Each row comes from the steps of one walk. Every step used is in the known rows, and no mark comes twice. Write the walk behind each row, first mark first.
In the rows, zero is written as 128.
Known rows
tuvuzu-bepu: [128 147 115 144 134 128 130 113 132 132 126  82 107 179 125 124 135 133
 112 115 110  76 159 155 104 124 118 135 145 113 132 134 107 134 109 155
 136 137 112 141  92  94 163 143 132 158 110 126 136 111  77]
bepu-tuvuzu-pamu-kifetu-bapi-tagimo: [212  58  97 172 160 134 164 135 131 138 175 146 150 145 125 100 110 136
 179 148  90  64 162 164 128 120 110 193 106 166 145  69  77 120 112 170
 140 127 159 113 134 138  68  91 120 163 128 144 108 144 105]
fumim-mavuk-setomem: [ 73 189 132 132 119 111 161 123 116 144 110 160 112 106 129 126 107 114
  82 106 141 136  93 131 131 139 167 112 113 140 141 125 176 131 151  81
 130 130 156  94 102 168 128 148 107 103 129 150 124 129 142]
bapi-tagimo-bepu: [197  57 113 123 133 149 122 173 123 130 170 132 132 107 127 159 129 150
 186 124 123 150 149 116 122 119 121 156  99 111 117 149  95 134 105 161
 132 115  91 134 157  97 146 108 152 148 107 113 111  97 129]
buba-mavuk-setomem: [ 89 152 124 129 125 124 105 132 122 152 113 142 105  86 110 124 109 123
  90  92 131  96 115 111 152 149 154 146 113 151 119 133 165 138 149  71
 118 124 156  74  91 189 148 141 109 107 131 145 133 116  82]
kifetu-pamu-tuvuzu-bepu: [136 138  82 179 157 127 135  95 149 126 167 103 103 184 127  88 113 145
 119 123  75  83 163 189 107 118 123 156 145 125 187 102 118 122 122 155
 120 159 107 119  81  97 129 125 100 170 137 148 120 113  57]
pamu-tuvuzu-bepu-tagimo: [135 104 144 161 137 110 139 127 152 104 142  81 121 222 121  73 124 140
 154 119 116 120 149 164 107 117 114 144 105  95 137  92 124 128 115 165
 141 119 132 150 126  78 136 118 130 135 144 120 129 113  67]
zarag-lumor: [156 103 147 140 102 134 137  99 134 120 121 114  90 161 119 157 136 129
 135  91 168 112 118 119 115 136 135 146 141 108 147 144 149 121 108 178
 131 114  94 117  75 131 132 119 149 138 112 122 140 126  33]
vapif-lumor-zarag: [148 122 172 101 110 140  97 122 141  94 111 134 123 107 124 112 108  89
 103 133 142 104 110  93 121 102 110 117 193  92  92 188 130 149 112  91
 133 110  89 141  35 146 147 140 145 152 127 116 155 159 109]
lumor-zarag: [138 128 148 104 113 149 124 105 132  96 105 150 100 123 137 142 127 111
  87 111 133 103 126 104 117 118 126 127 165 109 111 164 117 123 126 116
 130 116  87 150  64 128 135 137 154 149 131 119 148 140 105]
buba-bapi-tagimo-bepu-momu: [163  72 113 110 138 158  98 171 117 145 146 112 152 150 139 154 127 163
 236 118 121 185 170 117 132 128 113 149  85 127 116 120  83 106  91 164
 135 118 101 144 215 101 144  88 165 139 114 104 120 100 150]
buba-bapi-tagimo-bepu: [199  43 132 109 126 150 115 197 133 134 172 141 138  95 124 158 138 166
 205 138 108 176 153 124 126 123 132 176 101 115 124 161  95 118 114 144
 132 104  87 141 196 108 136  97 148 123 106  98  98  98 145]
setomem-mavuk-buba: [ 85 163 138  97 129 142 148 144 113 103 102 177  98 116 137 139 141 141
  62 146 144 174  98 138 136 139 195 126 170 138 147 136 153  98 157  98
 124 105 145 117  87 182 137 134 118  96 130 126 115 103 169]
tagimo-bepu: [169 103 101 124 133 151 111 149 114 114 136 134 120 122 125 169 129 133
 133 121 137 133 133 109 139 120 119 131 126 117 122 147 118 136 114 184
 136 133 101 140 127  83 150 132 146 157 118 123 118 103 146]
kifetu-pamu: [166 143  70 157 133 150 143 105 131 120 147 137 101 114 128 127 119 144
  92 122 130 124 129 125 133 139 147 137 158 144 160 116 127 127 127 171
 127 146 123 100 100 129 115 123 128 154 156 164 107 124 115]
bepu-setomem-mavuk: [ 77 156 137 122 113 112 154 120 139 134 103 136 112 117 137 112 147 127
  73 144 140 161 107 115 121 116 148  80 132 123 129 129 138 125 137 130
 127 136 148 122 144 130 124 142 122 107 130 127 136 130 170]
bepu-setomem-mavuk-buba: [ 60 156 144  99 128 121 138 144 125 116  98 167 106 120 138 120 152 145
  62 156 139 189 101 135 133 123 175 101 151 126 139 143 157  98 162  98
 120 113 150 111 133 167 126 139 118  80 128 118 135 113 181]
tuvuzu-pamu: [161 136  85 152 142 142 137  93 128 124 133 119 112 142 120 106 119 129
  89 129 125  82 118 120 133 136 135 146 158 150 155  94 107 122 135 157
 110 149 143 124  64 148 115 121 138 160 146 154 106 120  84]
mavuk-buba-bapi-tagimo: [176  61 158  96 119 152 130 196 143 136 162 141 118  98 120 121 153 180
 176 149 105 184 150 133 116 143 170 197 134 124 133 162 104  91 142  79
 124  86 109 120 168 190 127  89 150  84 109 100  91 107 113]
mavuk-fumim: [126 170 124 121 145 139 140 123 118 141 117 136 111 124 129 143 114 124
  82 106 128 121 115 117 135 152 158 117 122 131 137 135 148 124 145 112
 130 137 139  92  86 158 135 148 114 118 128 152 122 118 116]
vapif-bepu: [151 149  98 143 110 169 119 125  94 161 127  62 119 169 113 103 134 118
 109 121 157 129 128 116 125 135 117 122 116 155 111 102 109 149 109 178
 101 145  78 107  91 155 146 125 157 124 104 124 117 131  79]
setomem-bepu-vapif: [121 190 131 119 108 140 149  93 108 111 118  88 158 116 127 164 147 112
 153 113 144 122 111 115 135 166 114  94 146 137 107 128 132 154 127 109
 128 139 123 153 135 127 123 146 133 119 133 142 107 175 177]
momu-bepu-fumim-mavuk: [ 59 140 135 105 104  77 142 125 153 135 102 115 114 127 153 112 142 120
  75 157 145 154 111 118 122 101 130  77 107 103 129 132 141 123 155 130
 118 153 157 137 187 107 131 143 145  70 124 111 171 126 143]
vapif-lumor: [171 126 140 128 113 140  99 143 139 120 127  81 124 110 102  94 113 106
 106 141 150 106 113  95 131 116 114 124 188 104 101 171 129 163 103 120
 133 130 122 119  39 159 158 139 140 150 118 132 124 142 109]
setomem-bepu-tuvuzu-pamu: [ 94 152  95 163 165 141 102  68 127 155 130 130 152 153 121 128 118 104
 133 119 134  96 139 131 130 147 114 136 120 168 140  49 111 109 141 163
 114 160 153 148 107 122 100 100 115 148 160 150 113 127 130]
setomem-mavuk-buba-bapi-tagimo-bepu: [155  60 148  90 133 143 125 209 124 124 163 186 140  83 136 166 141 168
 189 156 111 216 132 144 134 123 167 170 108 122 136 158 116  98 133 115
 128  89 105 134 198 130 134  95 128  97 108  94  96  92 182]
setomem-bepu: [118 148 134 135 116 142 119 105 123 133 107  99 133 116 120 156 146 108
 135  95 152 141 136 110 132 166 141 127 130 148 100 121 137 127 124 124
 147 137 121 147 121 117 139 129 123 134 137 134 118 129 131]
lumor-zarag-taga: [124 139 168  87 101 150 137  80 118 108  83 199  92 176 143 161 139 117
  72  81 118  68 131 122 113 117 130 129 167 115 150 153 121 122 131  90
 121  91  71 189  55 113 127 141 156 155 139 107 176 151  70]
mavuk-setomem: [115 167 113 140 138 135 145 125 128 153 115 136 108 118 117 121 104 123
  95  95 129 115 121 126 142 144 149 128 119 133 138 133 155 139 133 117
 136 135 147  91  85 161 127 141 111 132 127 153 120 133 113]
tuvuzu-bepu-vapif-lumor-zarag: [128 158 175  98 111 124 111 107 134  87 120 114 147 128 130 118 112  88
 128 143 123  84 113 121 111 100  84  92 196  83  98 190 123 165 107  78
 126 113  88 154  55 125 148 155 139 145 116 116 159 186 123]
tuvuzu-pamu-kifetu-bapi-tagimo-bepu: [233  37  90 156 158 132 150 164 114 115 177 159 154 117 129 140 109 142
 191 148  95 105 149 154 144 111 110 180  98 150 141 105  91 129 105 186
 142 119 130 122 159  90  91 102 121 172 121 131 110 120 130]
buba-bapi-tagimo-bepu-fumim: [156  56 137 110 126 105 103 190 150 144 152 125 141  93 137 128 150 156
 181 162 112 174 152 115 121  96  98 137  84  96 107 163 104 126 125 144
 127 124 110 133 252  86 134 115 145 107 108  91 135 100 149]
bepu-setomem-mavuk-buba-bapi-tagimo: [128  71 172  92 117 128 141 195 152 143 154 157 126  90 127 109 162 180
 166 165 101 217 138 140 112 131 173 164 120 120 137 160 116  88 148  68
 122  88 126 115 209 184 116  93 136  61 112  93 104 111 150]
bepu-fumim: [124 129 120 127 117 107 117 129 147 135 108  93 106 127 133 103 151 128
  89 143 137 116 137 100 119 106 100 103 127 104 105 147 120 139 132 148
 126 148 137 126 157 110 138 148 146 124 122 122 151 116 119]
bapi-tagimo: [193  77 124 130 116 150 145 152 141 142 163 107 112 117 121 119 137 154
 159 117 119 126 151 112 103 133 139 168 122 117 120 141  87 131 111 123
 129 114 108 121 118 152 138 102 161 136 113 126 104 112  82]
bapi-tagimo-bepu-setomem-mavuk: [101 107 139 117 123 110 147 156 136 136 135 155 133 101 142 132 144 140
 134 148 127 192 118 123 120 104 142  96  96 115 125 136 126 126 126 136
 128 122 129 125 195 102 127 123 122 107 119 113 131 114 187]
bepu-vapif-lumor-zarag-taga: [127 157 187  77  95 140 125  86 116  96  94 181 127 159 134 145 128  99
  97 105 122  64 107 119 118 109 105 102 194 101 138 176 129 152 121  58
 115  89  74 183  45 131 129 152 152 147 135 110 177 190 100]
kifetu-bapi-tagimo: [230  64 112 141 125 145 169 166 128 132 160 115 120 124 122 112 142 143
 168 124 100  97 165 135 124 127 136 185 120 136 112 137  80 140 101 141
 153 106 128 115 133 146 114 108 151 137 101 128 113 136  91]
setomem-bepu-fumim: [ 93 138 140 132 119  99 106 117 141 142  98  91 137 108 134 125 158 110
 124 124 146 143 138 104 123 130 106  96 107 124  87 132 140 135 134 126
 141 149 136 142 191  96 137 143 123 114 133 120 153 123 137]
zarag-taga: [139 143 135 108 105 153 143  94 114 130  96 163  91 181 128 151 147 134
  76  83 123  72 135 124 120 133 138 136 157 129 165 132 119 128 127 118
 122 108  98 172  70 121 133 139 153 153 136 122 151 134  73]
pamu-kifetu: [174 114 109 155 128 137 145 109 130 107 126 127 113 133 122 123 111 131
  94 142 136  84 121 131 134 132 117 145 150 146 152 105 125 120 121 170
 133 144 144 120  73 130 102 135 116 179 145 151 113 132 111]

Write each row's walk
[ 83 111 149  96 139 119 134 172 124 118 128 183 123 104 141 133 148 156
 117 159 127 215 114 140 130 113 170 114 119 118 135 148 143 100 152 101
 123 101 137 113 177 147 129 122 120  80 117 106 131  99 191]
bapi-tagimo-bepu-setomem-mavuk-buba
[136 116 149  87 119 155 113 173 132 118 120 146 105 112 117 132 156 168
 112 156 118 175 126 133 141 147 172 172 166 132 144 167 134  84 159  98
 122 102 122 127 138 186 129 118 137  83 122 105  99 110 139]
mavuk-buba-bapi
[128 191 115 126 124 130 154  98 116 112 134  75 135 169 130 138 140 133
 134 127 112  70 133 149 112 132  95  99 157 110 130 137 107 161 114 133
 119 139 118 148 115 107 143 158 142 135 110 136 121 162 128]
tuvuzu-bepu-vapif
[127  99 110 130 130 118 102 140 137 134 127 110 127 128 124 130 148 140
 124 138 130 149 140  98 133 100  92  92 102 100 110 158 123 138 123 179
 131 146 116 132 190  71 134 142 145 131 114 113 149 118 154]
tagimo-bepu-setomem
[ 56 167 141 130 124  98 151 116 141 139 107 123 115 146 141 108 149 128
  86 142 122 145 124 148 106 109 137  78 125 117 134 126 132 126 128 129
 132 136 145 129 153 101 135 147 111 113 120 120 148 125 150]
tuvuzu-bepu-setomem-mavuk
[102 180 166 118 108 115  87 124 119 127 123  90 177  68 102 119 109  84
 155 130 150 116  89 104 152 148 108  96 161 131  82 158 170 182 122  39
 123 123 145 107  94 182 148 150 104 104 127 139 128 181 150]
buba-mavuk-setomem-bepu-vapif-lumor
[ 48 150 148 132 122  80  87 123 139 164  97 115 142  77 128 121 139 104
 123 109 138 143 129 107 141 139 120 104  80 139  84 130 170 138 152  72
 132 138 160 104 200 131 137 146  96  89 136 124 163 121 125]
buba-mavuk-setomem-bepu-fumim
[ 55 167 134 127 128  81 138 142 120 148 110 166 129  92 141 130 111 114
 102 127 136 160  98 132 137 112 140  91  81 122 126 135 180 135 154  96
 129 137 157  96 177 124 130 155 100  94 122 133 146 116 170]
tagimo-bepu-fumim-mavuk-setomem
[ 49 188 151 138 119 108 140 107 114 150  98 143 145  94 128 154 124  94
 130  87 150 166 106 133 136 167 169 107  98 161 111 111 187 125 147  68
 145 131 152 120 138 143 125 140  86 100 141 145 124 136 161]
fumim-mavuk-setomem-bepu
[176 114  90 171 148 130 147  87 131 107 135 140 125 140 122 103  95 129
  93 153 123  65 111 142 139 131 118 152 154 167 172  68 118 111 132 174
 115 152 162 115  62 139  82 124 107 190 163 168 105 131  97]
tuvuzu-pamu-kifetu
[129 111  76 167 171 127 129  74 151 137 138 142 142 175 131 107  82 120
 101 157 118  69 132 154 142 123  97 140 121 161 187  39 106 101 139 212
 111 176 178 132  92 114  67 102 107 169 166 155 126 146 112]
momu-bepu-tuvuzu-pamu-kifetu
[130 134 187  85  97 142 114  95 125 106  88 186 110 159 133 137 125  99
  82  97 122  70 123 117 116 104 119 120 190 103 136 172 131 139 118  70
 123  88  72 179  34 128 137 143 148 156 136 104 182 166  73]
vapif-lumor-zarag-taga
[ 63 161 147 135 122 120  96 113 116 156 104 131 138  77 113 153 122 101
 134  75 145 136 124 114 153 177 158 136  98 169  95 119 177 133 144  58
 136 125 151 106 130 160 140 132  88 103 142 140 133 125 113]
buba-mavuk-setomem-bepu
[ 52 164 159 121  95  79 130 116 126 130  94 120 133  96 144 130 156 106
 103 141 159 162 105 113 115 124 136  84 110 130  96 123 160 123 152  90
 127 139 146 143 190 113 137 148 120  85 132 118 148 116 168]
setomem-bepu-fumim-mavuk
[154  56 151  92 121 135 120 205 119 121 165 176 139  84 132 165 142 169
 189 156 116 210 130 137 128 122 159 170 104 118 132 163 120  98 139 105
 123  90  99 134 209 131 138  99 139  89 106  91 100  89 173]
fumim-mavuk-buba-bapi-tagimo-bepu
[107 131  98 169 152  87 118 110 160 137 147  93 110 163 140  70 133 140
 110 148  85 100 161 167 103  91  91 120 119 104 156 118 124 129 132 150
 117 166 125 119 162  77 127 139 105 143 132 129 154 111  76]
kifetu-pamu-tuvuzu-bepu-fumim
[196  59 149 110 108 151 136 182 152 147 169 117 119  99 118 117 148 172
 185 136 104 160 155 122 108 140 150 192 123 123 128 157  88 109 123 104
 126 101 104 129 165 166 125  89 155 105 111 106  90 115  99]
buba-bapi-tagimo
[170 144 133 112 117 137 105 145 117  99 145  90 164 102 111 129 111 105
 153 158 145 117  97 104 143 111  82  93 178  95 101 178 129 186 100 126
 122 130 111 133  90 129 151 150 140 143 110 130 118 171 176]
tagimo-bepu-vapif-lumor
[ 65 225 146 120 109 113 164  92 100 124 112 124 167  99 132 163 128  99
 147 108 143 144  90 133 140 167 136  78 119 147 114 120 170 152 146  64
 125 135 148 131 153 147 113 155 104  90 135 152 112 181 198]
fumim-mavuk-setomem-bepu-vapif
[239  53 113 157 131 134 177 159 130 122 164 130 129 124 124 108 123 145
 168 139  97  82 157 152 128 124 126 190 117 150 129 114  87 132 104 151
 155 113 141 109 131 142  89 108 128 159 114 137 111 144  97]
pamu-kifetu-bapi-tagimo
[139 120  87 123 144 159  96 131 102 132 113 104 139 170 141 160 120 137
 175 105 146 149 152 103 145 125 103 112 103 127 115 108  98 120  90 197
 136 139 111 145 159  83 154 117 161 165 121 126 138 105 155]
tagimo-bepu-momu
[ 83 175 136 143 135 129 127 109 122 155 103 124 141 101 118 151 119 100
 140  76 142 151 127 128 143 172 153 119 103 156 112 116 171 131 134  93
 151 136 141 117 126 137 125 135  91 122 141 146 124 137 137]
mavuk-setomem-bepu
[ 89 201 170 117 104 108 123 119 116 120 121 101 180  80 113 119 107  80
 150 139 154 142  78 118 142 141 119  74 160 123  95 152 177 177 123  47
 129 130 146 119 102 167 136 156 101 103 128 143 122 191 189]
fumim-mavuk-setomem-bepu-vapif-lumor
[107 157 101 139 146 140 113 103 118 147 106  64 126 218 140 124 126 137
 162  98 123 107 174 140 113 129 101 113 121 124 120  96  91 119  88 172
 141 142 120 147 130  90 165 125 151 165 116 128 149 109  96]
tuvuzu-bepu-momu
[156  67 121 123 132 104 109 172 141 139 150 118 135 102 140 126 144 145
 163 148 122 153 152 108 116  92  91 121  82  92 100 156 105 140 118 156
 130 131 114 129 223  78 143 124 148 126 108 101 145 100 138]
bapi-tagimo-bepu-fumim
[ 65 137 144  93 125 101 116 160 110 104 107 173 117 107 146 142 149 143
  85 168 146 186  98 129 133 106 153 106 130 115 126 151 165 102 170  97
 116 114 138 122 175 137 146 146 130  77 119 104 143  88 188]
tagimo-bepu-fumim-mavuk-buba
[138 106 122 177 145 110 143 118 155 102 156  99 123 215 126  72 115 145
 152 122 112 129 146 174 109 118 121 143 107 106 156  80 132 126 116 174
 137 125 131 135 135  75 123 111 118 138 160 135 124 116  73]
kifetu-pamu-tuvuzu-bepu-tagimo
[148 103  77 174 173 134 116  90 125 123 148 163 151 152 128 126  85 120
 123 158 123  75 125 149 141 118  89 147 119 167 174  45 111 106 131 211
 111 161 159 131  99 102  77 108  99 192 163 155 109 125 143]
tagimo-bepu-tuvuzu-pamu-kifetu
[215 103  95 165 135 132 171 128 116  98 122 132 121 141 123 118 119 120
 103 146 111  48 140 154 157 125 121 165 149 166 136 105 114 135 112 189
 160 134 161 113  92 125  80 141 111 178 126 150 123 157 120]
pamu-kifetu-bapi
[ 43 190 129 133 134 124 119  98 102 158  84 113 157 148 143 148 114 105
 177  76 155 177 131 122 141 164 144  93  84 163 106  77 155 112 117 103
 147 140 151 129 169 130 135 122 115 118 139 142 142 129 164]
fumim-mavuk-setomem-bepu-momu
[133 185  91 154 141 127 159  84 130 106 165  89 132 172 132 110 123 141
 139 138  83  78 135 175 115 127  99 117 158 119 175 114 116 148 127 134
 103 156 113 131 105 110 114 143 116 146 133 155 109 164 115]
kifetu-pamu-tuvuzu-bepu-vapif
[166 163 140 115 107 138 117 128 127 106 134  70 150 108 107 105 116 105
 129 155 147  97  96  99 134 121  93  95 198 101 104 173 128 184 106 106
 120 131 124 124  61 163 146 152 144 136 116 139 118 181 151]
bepu-vapif-lumor
[ 39 160 161 100 117  95 119 137 114 114  92 156 122 103 143 135 159 128
  88 156 153 191 100 128 129 131 164 104 135 131 113 138 175  97 175  66
 122 115 149 128 170 155 139 144 119  64 131 112 144 101 178]
setomem-bepu-fumim-mavuk-buba
[166  76  87 174 174 131 123 104 130 131 169 167 159 145 129 121  85 133
 159 158 113  85 135 152 130 117  92 163 105 162 169  44  98 105 126 195
 113 151 152 126 121 109  75  93 105 187 157 150 104 121 130]
bapi-tagimo-bepu-tuvuzu-pamu-kifetu
[117 118  94 135 158 157  86 124 118 147 140 142 135 155 128 170 120 121
 142 123 141 113 154 118 130 114  90 128 100 123 123 103 105 125 121 210
 124 150 117 154 134  79 136 112 141 152 125 121 123 110 177]
tagimo-bepu-tuvuzu
[ 99 153 136 110 130 130 100 129 113 143 117 142 106  88 123 146 119 125
  77 106 131 103 111 103 146 159 164 134 117 146 116 136 157 125 160  66
 112 124 149  75  90 189 155 146 110  94 129 145 134 102  86]
buba-mavuk-fumim
[136  90 136 121 120 120 146 137 168 114 119  90 126 193 130 102 124 132
 129 117 155 161 131 121 137 128 130 113  92  92 127 103 121 131 121 201
 148 125 155 153 160  85 122 106 164  91 146 114 151 139  99]
momu-bepu-tagimo
[ 72 170  93 169 177 132 110  69 126 169 127 147 156 148 120 124 100  98
 134 107 127 102 131 143 138 152 122 131 102 174 146  46 133 113 147 145
 117 161 167 127 110 133  96 103  94 140 162 158 115 133 137]
mavuk-setomem-bepu-tuvuzu-pamu
